Each row was made from one path, in order. Every step used is in the known rows, and no mark comes twice. Write each row's path.
(in the rows, 128 means zero)
Known rows
J-M-H-X-Z: [116 151  83 194 144  87 160  95 148 119 103  73 128 109  87  67  61 143
 117 142]
U-H-X-J-M-D: [106 138  84 128 172 165 189 107 150 155 122  61 142  59 162  35  68 115
 123 113]
X-J: [138 160 148 122 138 145 159 119 144 136 120 112 129 129 152  89 118 128
 120 118]
P-Z: [149 141 112 133 107 137 133 125 119 127 118 108 142 133 118 160 117 136
 128 133]
H-X-J-M: [130 178 123 161 166 145 204 113 165 159 132  73 121 116 147  66  68 130
 113 133]
P-J: [134 131 143  98  95 129 131 113 119 152 109 131 117 123 137 119 110 144
 125 146]
U-H-X-Z: [102 128  94 130 127 138 150 107 158  97 108 101 127 139  85 105 111 175
 128 140]
H-X: [113 148 105 150 137 147 142 128 150 128 130 112 142 139 118 138 115 141
 125 142]
P-Z-M-H-X: [132 134 116 194 100 136 123 113 144 139 106  82 134 118  95 170  68 117
 135 132]
J-M-H-X-Z-P: [118 127 107 200 147  63 166 121 163 115 104  69 134 115  99  95  43 144
 127 146]
Z-U-H-X-J-M-D: [ 78 150 122 156 137 159 181 129 170 170 132  47 163  89 160  41  74 105
 142 125]
Z-U: [101 141 166 154  92 121 119 151 150 143 137 113 148 156 125 135 132 118
 148 142]
Z-M-H-X-J: [122 154 153 182 129 145 149 108 170 147 107  85 121 112 129  99  67 109
 126 117]
U-J-M: [137 148 145 120 128  99 177  93 126 184 155  96 102  94 164  98 109 103
 132 146]
P-H-X-J-M: [154 177 115 143 149 161 170 107 162 174 110  74 108 106 133  64  37 143
  93 136]
P-Z-M: [144 125 165 149  82 139 139 140 117 152 117 109 116 129 115 168 102 125
 146 133]
X-Z-P-H: [148 119 151 121  98 104 119 149 135 116  81 123 122 141  94 124  85 175
 121 152]
U-H-X-J: [119 143 109 118 156 174 161  98 181 127 124  89 125 123 136  98  96 144
 114 115]
M-H-X: [117 138  80 172 144 125 111 101 154 116 117 101 149 117 109 132  94 121
 116 128]
X-Z-M: [116 127 186 149  84 113 156 144 120 133 101 124 102 141  97 104 115 148
 151 143]
H-X-J: [123 181 127 143 150 165 174 121 166 136 121  97 143 139 140 101 102 143
 117 132]
J-M-H-X: [124 135  78 190 161 106 141  95 154 139 129  76 126  92 116  97  57 110
 112 126]

Which path is each row?
[131 167 104 138 101 147 130 123 140 120  83 111 130 147  74 105  88 189
 111 162] | P-H-X-Z
[140 128 142 115 112 107 160 107 118 176 121 107  96  98 146  84  76 130
 121 146] | P-J-M
[ 95 167 137 190  75  81 155 102 162 159  96  60 140 132  95  66  47 147
 135 174] | P-J-M-H-X-Z-U
[104 136 110 156  92 156 125 127 177 134 133  71 161 156 101 176  99 143
 143 142] | P-Z-U-H-X
[125 159  96 164 147  96 161  66 152 170 145  69 120  83 147 102  72  97
 120 144] | U-J-M-H-X
[108 141 138 161 124 105 168 155 159 102 104 107 149 164 101 134 102 177
 140 161] | H-X-Z-P
[140 113 100 167 151  86 128  93 132 139 128  92 112  81 127  87  73  96
 116 111] | J-M-H
[130 137  92 158 129 105 143  80 145 162 109  79 117  88 127  89  41 121
 110 146] | P-J-M-H-X
[157 152 141 148 155 137 172 133 176 169 110  70 115 112 144  90  23 143
 102 138] | Z-P-H-X-J-M
[126 150 155 156  74 149 136 139 138 146  82 112 102 143  70 110  73 175
 127 163] | P-H-X-Z-M
[144 155 145 137 158 126 187 112 142 161 131  88 107 103 158  57  82 116
 116 117] | X-J-M
[ 98 110 147 147 100 141 155 123 155 124 108 102  98 136  82 109  97 165
 146 141] | U-H-X-Z-M
[119 127 119 108 111 121 160 123  88 180 108 103 135  61 163  55  84 110
 131 143] | P-J-M-D
[ 92 155 145 144 122 166 149 120 203 142 133  74 146 150 134 106  98 134
 136 129] | Z-U-H-X-J
[120 117 161 171  88  90 125 116 127 119  91 113 111 118  87  98  95 127
 141 129] | X-Z-M-H
[123 156 125 131 155 138 189 128 113 164 116  84 146  64 175  27  90  99
 127 115] | X-J-M-D
[121 138 150 147 112  85 199 133 150 152  99  84 118 136 117  89  47 179
 131 179] | H-X-Z-P-J-M
[123 154 100 163 111  87 166  80 140 142  86  75 121 104  97  57  43 156
 114 160] | P-J-M-H-X-Z
[141 137 118 142 136  75 146  65 131 171 143  83 107  72 156  93  87  82
 123 130] | U-J-M-H
[ 91 118 154 134  81 112 126 129 158 114 115 102 133 155  92 102 129 153
 150 139] | X-Z-U-H
[ 99 149 143 161 137 145 178 114 201 168 144  51 123 126 142  69  63 123
 132 125] | Z-U-H-X-J-M
[145  89 141 141 123  63 134 104 137 161 108  92 110  82 149 106  38 109
 121 134] | Z-P-J-M-H
[148 146 118 161 162 105 158  83 148 148 118  76 114  80 148  51  59  95
 107 101] | X-J-M-H
[110 158  85 178 127 107 132 103 151  93  93  97 152 134  79 101  96 153
 122 141] | M-H-X-Z
[119 175 102 169 127  77 182  67 148 149 120  65 122  99 115  73  77 130
 126 157] | U-J-M-H-X-Z
[129 109 118 163 134  82 148 106 160 160 110  77 123  94 138 114  24 123
 118 150] | Z-P-J-M-H-X
[140 122 123 139 127 140 113 149 163 137 108 111 133 137 113 161  68 156
 114 153] | Z-P-H-X
[122 153 151 159  75 129 124 148 141 144 129  94 163 160 115 168 120 126
 148 147] | P-Z-U
